Each row was made from one small tree. The marks that hang from a mark follow it in brackets, in alphabetical order. Every link used is in the known rows. Write each row's tree.
Known rows
rupufe[banivir[sipod[zapun[famugor]]]]: [ 12.6  24.6 -11.5 -16.8  -3.2 -55.6 -30.2   0.5 -16.0 -25.2 -18.9 -33.1
 -32.6 -16.0 -16.0  -6.1]
rupufe[banivir]: [  6.4   7.4  10.5  -3.8   4.4  -7.3 -18.2 -12.7  -5.6 -16.7   5.8 -27.0
 -10.1  -6.2 -31.8 -10.8]
famugor[zapun[banivir]]: [-13.0   7.9 -32.7   0.3  21.5 -20.8  36.3  19.3  14.9  -9.7 -25.5  -7.5
 -13.9  10.4  -9.7  13.8]
vitizu[banivir[famugor rupufe sipod]]: [ 10.7   4.4 -32.3  28.0 -39.6   0.6 -20.9   0.1  16.9  26.6 -21.7 -33.0
 -10.5 -35.6  13.5  47.1]
zapun[banivir sipod]: [ -0.5   9.6 -33.8 -15.7  29.4 -30.9  21.2  29.8  14.6 -29.8  -7.9 -25.2
 -33.1  -2.8 -23.6  35.9]
sipod[zapun]: [ -7.7   9.9  -5.7  -0.2  -8.1 -11.3  -5.9   8.7  -9.0   8.6   9.9   6.4
  -5.1   1.2  15.3  -7.4]
banivir[famugor]: [  1.3  -9.9 -18.5  -4.2 -13.9   6.7  -3.4  12.0   4.7   9.9   5.0 -24.1
   9.7 -11.2   3.5  33.4]
zapun[banivir[vitizu] famugor sipod]: [  6.9  26.0 -45.9 -49.1  42.0 -61.7  17.1  35.6  23.2 -43.3 -33.1 -39.1
 -47.0 -10.3 -35.8  63.8]
rupufe[banivir[vitizu]]: [ 12.8  12.9   4.6 -12.5   1.9 -16.7 -30.2 -15.5  10.6 -18.0  -5.1 -33.1
 -18.1 -14.7 -49.1   5.7]
sipod[banivir[famugor[zapun] rupufe]]: [ -4.2  -4.6 -31.2  27.6 -34.0   5.8  -6.3  41.8  18.7  40.9 -16.2 -30.8
  16.0  -7.6   7.4  28.7]
banivir[rupufe]: [  9.8   9.6  -2.7   7.0  -5.5 -10.0  -3.2  11.4  -1.2  21.9 -11.0  -4.8
  10.5 -12.5   5.4  15.5]
sipod[zapun[famugor]]: [ -6.2  21.7 -10.6 -24.4   7.4 -33.3   4.3  17.5 -15.5  -2.6  -5.0  -1.3
 -10.7   2.3  19.1   3.7]
famugor[banivir[rupufe sipod vitizu]]: [ 23.2  13.6 -42.2  21.7 -33.8 -60.3 -13.5 -10.1  12.8  10.0 -39.7 -16.6
  -7.3 -51.4   0.4  38.1]
zapun[sipod[banivir[rupufe]]]: [  7.6   6.8 -14.5  16.2 -12.4 -11.7 -19.2  40.6  13.6  10.9  -3.0 -24.7
 -13.9 -11.3  -8.2  19.1]
sipod[banivir[rupufe vitizu] zapun[famugor]]: [  0.7  30.8 -17.6 -13.4 -17.4 -47.1 -23.4  41.2  -1.7  28.9 -20.9 -12.9
 -10.2 -13.5   8.4  19.6]
sipod[zapun[banivir]]: [-15.9  17.5 -25.2 -11.1  10.3 -36.6  20.1  24.7 -10.2  -0.7   1.4   1.7
 -15.3   2.2   6.6  10.5]
sipod[banivir[famugor vitizu]]: [ -2.8  -8.8 -21.8  -1.3 -33.0   1.8 -27.1  24.3  19.8  19.5  -0.2 -30.1
   0.5 -13.8 -12.3  35.0]
zapun[famugor]: [  0.9  11.7  -5.2 -23.9  15.8 -21.0   8.8   9.1  -7.0 -10.7 -14.8  -7.1
  -6.4   1.3   4.2  11.0]
vitizu[banivir[famugor]]: [-11.8  -0.3 -18.6   8.4 -19.3  26.0  -1.6  -7.1  13.7  10.1   8.8 -22.4
  -9.5 -11.1  10.9  29.9]

Write each row's tree
[  2.9   1.1 -37.8  18.7 -37.1  -4.0 -19.1  38.0  34.8  41.2 -27.6 -37.3
   7.4 -16.2  -9.0  46.3]
sipod[banivir[famugor[zapun] rupufe vitizu]]
[ 29.5  -0.7 -38.0   5.4 -37.7 -28.7 -34.7  14.0  24.6  25.0 -37.0 -40.8
   0.6 -44.2 -10.2  66.4]
banivir[famugor rupufe sipod vitizu]
[ 25.5  -2.2 -24.4  -5.6 -27.9 -25.6 -48.7  -9.1  20.3 -13.6 -20.2 -63.0
 -20.0 -37.9 -47.9  39.5]
rupufe[banivir[famugor sipod vitizu]]
[ 12.5  21.2 -28.0 -22.0  -9.6 -57.8 -25.3   9.2   5.9  -8.8 -35.6 -13.0
 -30.8 -18.5  -0.6  20.7]
banivir[sipod[zapun[famugor]] vitizu]
[ 11.9  18.5 -30.8  10.7 -19.5 -44.3   3.1  -5.3   7.1  15.2 -20.0 -12.1
   3.9 -39.1   3.0  37.4]
famugor[banivir[rupufe vitizu]]
[  6.8  13.9 -46.3  15.3 -36.9 -61.7 -15.9 -13.2   5.1  -3.6 -18.7  -5.9
 -22.7 -38.0   9.2  15.0]
famugor[banivir[sipod[zapun] vitizu]]
[  1.8  42.4 -39.4 -37.6  18.7 -75.7  12.6  41.5  -2.4   8.9 -35.6 -17.4
 -19.0 -17.6  -0.7  52.9]
sipod[zapun[banivir[rupufe vitizu] famugor]]
[  1.2  30.9 -34.6 -13.6   1.9 -55.4   4.1  32.8   5.1  20.8 -20.4 -10.6
 -13.4 -18.0  -5.3  41.8]
sipod[zapun[banivir[rupufe vitizu]]]
[ -0.6  24.2 -31.1 -44.7  32.6 -54.5  21.3  21.8   8.0 -21.8 -35.4 -19.1
 -23.9  -5.8 -20.5  44.6]
zapun[banivir[vitizu] famugor]
[ -9.9   1.2 -28.4  -1.2 -41.2  -9.3 -32.2  33.1  10.8  28.7   9.0 -23.8
  -4.4 -13.2   2.4  27.2]
sipod[banivir[famugor vitizu] zapun]
[  5.9  -5.3 -35.6   6.2 -37.1 -20.4 -24.7  14.9   0.5  12.8  -5.0 -22.3
  -7.5 -22.5  15.7  26.9]
banivir[famugor sipod[zapun]]
[  2.8   0.6 -46.8  35.9 -23.7 -36.7  13.4 -15.3  13.7 -10.9 -33.9  -8.2
 -12.8 -20.6   9.3   2.5]
famugor[banivir[sipod] zapun]
[-16.5  -4.0 -21.9   8.0 -38.4   0.1 -19.7  36.0  -4.7  28.6  20.3 -17.2
   3.5  -4.6  18.1  10.9]
sipod[banivir[famugor] zapun]
[ 18.6   7.6 -30.3  -5.9 -35.7 -37.7 -55.2  -0.9  11.8  -4.7 -10.6 -56.1
 -24.1 -37.2 -33.7  32.2]
rupufe[banivir[famugor sipod[zapun] vitizu]]
[  2.0   5.5 -40.2  -9.4  -0.9 -26.5  18.7  39.7   1.8  22.3 -15.7 -34.7
   9.9 -22.0   1.2  66.7]
zapun[banivir[famugor rupufe]]
[ -3.2  17.1 -35.1   7.2  15.2 -30.7  33.1  30.1  13.9  11.4 -36.3 -12.6
  -3.0  -2.3  -4.2  29.8]
famugor[zapun[banivir[rupufe]]]
[  7.4  -0.1 -24.7   6.4 -39.0  -8.0 -30.4  35.0  18.8  41.0 -11.8 -34.9
  11.4 -26.2  -7.2  50.0]
sipod[banivir[famugor rupufe vitizu]]
[ 11.4  -3.3 -52.6  -5.7  -4.7  -5.6  -9.9  25.3  52.7 -12.3 -21.7 -52.0
 -24.0 -14.0 -30.0  64.3]
banivir[famugor[zapun[sipod]] vitizu]
[  9.9  30.0 -41.6 -32.3  38.3 -62.6  26.2  50.4   6.2 -21.3 -33.4 -36.8
 -28.5 -14.5 -13.9  63.6]
zapun[banivir[rupufe] famugor sipod]
[ 19.1  -7.2 -18.3   3.0 -25.5 -16.1 -36.4  -5.3   4.4 -13.1  -9.2 -56.3
 -12.2 -28.7 -31.0  24.3]
rupufe[banivir[famugor sipod]]
